Every row comes from one small tree of marks. The marks that hang from a mark follow it in brackets, in the order of their numbers. Every link used is in the known rows. Which tree was each row made from?
Known rows
K_755(K_114(K_856(K_673 K_813)) K_248): [-0.012 -4.342 -1.381 -1.134 -4.472 -5.924  0.455 -3.608 -3.665 -2.657
 -0.759  0.152  0.398  0.752  3.901  2.972 -0.510  0.922]
K_114(K_755(K_248 K_516) K_856(K_673)): [-1.028 -4.070  0.969 -2.028 -6.947 -5.018  0.175 -0.980 -5.678 -3.694
 -4.005  0.070  0.570  0.016 -3.003  0.445  0.276  3.097]
K_813(K_755(K_516)): [-1.451  2.710  0.582 -0.862  0.651 -0.668 -0.329  2.414 -0.288 -0.166
 -0.338  1.801  0.260 -0.159  1.222  0.354  2.296  2.733]
K_114(K_755): [-0.853 -1.555 -1.175 -0.948 -0.807 -0.004  0.632  0.041 -2.501 -0.805
 -1.106 -1.423 -0.726 -0.061 -1.409 -1.033 -1.323 -0.271]
K_673(K_248): [ 0.140 -0.530 -0.061 -1.367  0.688  0.706  0.774 -1.373  0.691  0.342
 -1.565 -0.676 -1.177  0.258  0.841  1.638 -2.977  0.534]
K_755(K_114(K_856(K_813)) K_248 K_516): [ 0.369 -1.886 -2.222 -0.262 -4.660 -6.233 -0.428 -1.109 -4.848 -1.386
 -0.440  1.422 -0.202  1.501  1.680  1.410  1.516  1.072]
K_248(K_755(K_114)): [-0.270  1.123 -0.768 -2.324 -0.790  0.060  0.355 -0.390  1.801 -1.132
 -2.178  0.776 -1.367  0.088  3.185  0.931 -1.284 -0.996]
K_856(K_114 K_813): [-0.330  2.882  0.562  0.810 -0.495 -0.388  0.603 -1.292 -1.839 -0.149
  1.378 -3.272 -0.273  0.488 -0.204  0.141 -0.774 -1.340]
K_114(K_755(K_248 K_516)): [-0.553 -2.317 -0.523 -1.587 -4.523 -3.043  1.030  1.184 -4.105 -0.374
 -1.711 -0.262  0.537  1.045 -3.450 -0.459 -0.007  1.330]
K_755(K_248 K_516): [ 0.494 -0.709  0.611 -0.666 -3.702 -2.802  0.457  1.074 -1.661  0.279
 -0.926  1.317  1.017  0.970 -1.892  0.569  1.211  1.577]
K_813(K_755): [-1.054  1.254  0.252 -1.135  1.909  1.225 -0.039  0.995  0.662 -0.790
  1.460  0.957 -0.391 -0.367  2.458  0.736  1.791  1.511]
K_755(K_114(K_856(K_813)) K_516): [-0.409  0.145 -2.498  0.750 -2.086 -5.240 -1.310 -0.706 -4.108 -1.087
 -1.606  1.037 -0.414  0.984  2.441  0.410  0.770  0.604]
K_248(K_755): [-0.468  1.020  2.199 -2.022 -0.878 -0.649 -0.197  0.588  1.265 -1.778
 -1.848 -1.415 -0.802 -0.761  0.292  0.126 -0.736 -0.760]
K_856(K_673): [-0.575 -0.438  1.144 -0.820 -1.114 -1.618  0.589 -0.825  0.264 -0.919
 -2.029 -0.143  1.038 -0.678  1.026  0.972 -1.400  1.212]
K_813(K_755(K_114 K_516)): [-1.176  3.104 -2.356 -0.895  0.697 -0.112  0.230  1.717 -0.059  0.541
 -0.501  3.946 -0.240  0.891  4.232  0.861  1.342  2.758]
K_192(K_516): [-1.351  0.964  0.286 -0.579 -0.761 -0.368  0.475  1.340 -0.377  1.103
  1.281  1.431 -0.710 -1.173 -2.807  0.146  0.546 -0.250]
K_673(K_248(K_755(K_114(K_856) K_516))): [-0.206  0.995 -0.157 -2.855 -2.525 -1.671 -0.431 -1.376 -0.176 -2.486
 -5.730  1.370 -2.563  0.569  2.222  1.891 -1.987  1.507]
K_114(K_856(K_673)): [-0.476 -1.923  1.633 -0.454 -2.082 -1.971 -0.857 -2.164 -1.574 -3.171
 -2.233  0.073  0.124 -0.642  0.300  0.941  0.184  1.784]
K_673(K_248(K_755(K_114(K_856)))): [-0.009 -0.634 -0.382 -3.249 -1.245  0.256 -0.146 -2.821  0.997 -3.060
 -3.996  0.293 -3.235  0.040  3.355  2.339 -2.551  0.157]
K_755(K_114): [ 0.413  0.366 -2.975 -0.267  0.050  0.650  0.550 -0.771  0.399  0.583
 -0.100  2.201 -0.526  0.818  2.988  0.643 -0.792 -0.068]
K_755(K_114(K_856(K_673)) K_248 K_516): [ 0.194 -2.275 -0.814 -1.273 -5.852 -4.146  0.097 -1.708 -2.792 -2.180
 -3.258  3.703  0.688  1.001  1.389  2.076  0.971  3.246]

Which tree is each row?
[-0.560  1.535 -0.125 -1.633 -3.203 -2.355 -1.452 -0.153 -1.024 -2.852
 -4.017  2.094 -1.318  0.517  1.340  0.271  0.935  0.886] -> K_248(K_755(K_114(K_856) K_516))
[-0.212  0.838  0.249 -1.173 -4.918  0.127  1.685 -0.016 -3.899 -0.781
 -1.050 -1.107  0.124  1.217 -4.941 -0.631 -0.092  1.034] -> K_856(K_114(K_755(K_248 K_516)))
[-0.852  1.610  0.520 -4.230 -2.579 -2.796  1.424 -1.053  1.625 -1.076
 -7.748  0.679 -0.940  0.099  3.987  2.879 -5.399  1.986] -> K_856(K_673(K_248(K_755(K_114 K_516))))
[-0.361 -0.691 -1.244 -1.642 -2.955 -2.856  0.257 -2.817 -1.211 -1.638
 -6.025  2.409 -1.004  0.688  3.010  2.601 -2.785  3.592] -> K_755(K_114(K_856(K_673(K_248))) K_516)
[ 1.088 -3.557 -2.104 -0.647 -3.296 -0.759 -0.069 -2.646 -2.232 -1.726
  0.766  2.795 -0.878  1.220  1.604  1.540  1.879  0.867] -> K_755(K_114(K_856) K_248)
[-0.628  0.698  0.835 -1.893 -1.645 -1.584  0.444  1.975 -0.813 -0.428
  0.558  2.138  0.750  0.621  0.397  1.512  2.779  3.155] -> K_813(K_755(K_248 K_516))
[-1.116 -0.918  1.067 -0.917 -2.765 -5.493 -0.942  0.505 -4.731 -2.674
  1.143  0.022  0.092  0.213  0.969  1.688  3.843  2.793] -> K_114(K_856(K_813(K_755(K_248 K_516))))
[ 0.584 -0.291 -2.366 -0.870 -3.596 -2.231  0.838  0.371 -1.263  0.927
 -1.175  3.616  0.575  1.698  1.022  1.288  0.404  1.496] -> K_755(K_114 K_248 K_516)
[-0.662 -1.468  1.128 -2.181 -4.674  0.285  2.582 -2.382 -2.861 -2.201
 -1.368 -2.099  0.465  0.479 -2.840  0.920 -2.022  0.815] -> K_856(K_114(K_755(K_248)) K_673)
[ 0.003 -5.491 -0.199 -1.566 -4.400 -1.520  0.132 -1.601 -4.815 -3.292
 -0.104 -0.869 -0.864  0.229 -2.930 -0.012  1.242  0.718] -> K_114(K_755(K_248) K_856)
[-0.744 -3.901 -0.499 -0.975 -5.579 -6.813 -0.295 -0.208 -7.847 -2.831
 -1.443 -2.222 -0.056  0.636 -2.801 -0.109  0.728  0.921] -> K_114(K_755(K_248 K_516) K_856(K_813))
[ 0.031  0.533 -0.941 -3.540 -0.120  0.766  1.248 -1.581  2.568 -0.810
 -3.761 -0.035 -2.490  0.323  4.008  2.641 -4.166 -0.409] -> K_673(K_248(K_755(K_114)))
[-0.152 -0.826 -2.368 -2.055 -0.305  1.024  1.240 -0.231  0.270 -0.330
  2.526  3.264 -0.170  1.002  4.739  2.540  1.626  1.655] -> K_813(K_755(K_114 K_248))
[-1.367 -1.671 -0.571 -0.307 -3.256 -5.891 -1.018  0.114 -7.142 -2.543
 -2.181 -2.603 -0.737 -0.115 -2.230 -1.254  0.086  0.599] -> K_114(K_755(K_516) K_856(K_813))
[-0.726  0.252 -0.102 -1.127 -4.756 -3.412  1.573 -0.092 -6.074 -0.784
 -0.695 -3.463  0.396  1.205 -3.513 -0.432 -0.832 -0.136] -> K_856(K_114(K_755(K_248 K_516)) K_813)
[-1.377 -2.371  0.583 -2.515 -3.922 -3.449  0.492 -1.899 -3.894 -3.055
 -6.679 -1.052 -1.035 -0.222 -1.377  1.115 -3.408  3.509] -> K_114(K_755(K_516) K_856(K_673(K_248)))
[-2.390  5.109  1.997 -0.821 -0.825 -2.494  0.673  0.206 -2.151 -1.407
 -1.043 -1.569  1.020 -0.046  2.039  1.315 -0.188  2.645] -> K_856(K_114 K_673 K_813(K_755(K_516)))
[-0.696  2.775 -0.437 -1.914 -2.157 -1.850  0.017  1.250  0.587 -0.719
 -3.935  1.690 -0.498  0.500  1.959  0.214 -0.870  0.379] -> K_248(K_755(K_114 K_516))
[-0.558 -1.037 -2.640 -1.955 -0.239 -2.662  1.230 -0.420 -1.507 -0.315
  3.110  0.998 -0.258  1.020  5.929  2.955  0.929  0.648] -> K_856(K_813(K_755(K_114 K_248)))
[-0.332 -2.416  1.380 -1.660 -1.620 -1.565  0.007 -3.585 -0.677 -2.650
 -4.089 -0.537 -1.149 -0.370  1.132  2.555 -2.573  2.491] -> K_114(K_856(K_673(K_248)))
[-1.742 -1.550  1.357 -2.433  0.391 -3.569 -0.035 -3.002 -2.095 -3.554
 -1.732 -2.377 -1.217 -1.029  4.789  3.581 -1.807  2.727] -> K_114(K_856(K_673(K_248) K_813(K_755)))
[-0.210  0.957 -2.089 -1.941 -1.463 -0.890  1.010  1.278 -0.838  0.217
  0.507  4.298  0.318  1.239  3.272  2.002  2.281  3.072] -> K_813(K_755(K_114 K_248 K_516))
[-2.097  0.435  0.975 -1.673  0.982 -3.735  0.345 -0.129 -1.368 -1.747
 -0.055 -1.841  0.866 -0.928  4.637  2.111 -0.846  1.490] -> K_856(K_673 K_813(K_755))
[-0.293  2.298 -0.755 -3.386 -1.486 -1.251  0.907 -0.164  1.677 -0.333
 -5.769  1.053 -1.961  0.671  2.836  2.103 -3.668  0.811] -> K_673(K_248(K_755(K_114 K_516)))
[-1.814  5.657  1.004 -0.071  0.348 -0.915  0.264  1.078 -2.284 -0.404
  0.971 -1.472  0.156  0.333  0.939  0.499  1.435  1.270] -> K_856(K_114 K_813(K_755(K_516)))
[-1.236  1.282 -3.201 -0.860  2.114 -1.575  0.383 -0.008 -0.970 -0.046
  2.046  0.547 -0.580  0.540  6.768  1.714 -0.038  0.316] -> K_856(K_813(K_755(K_114)))
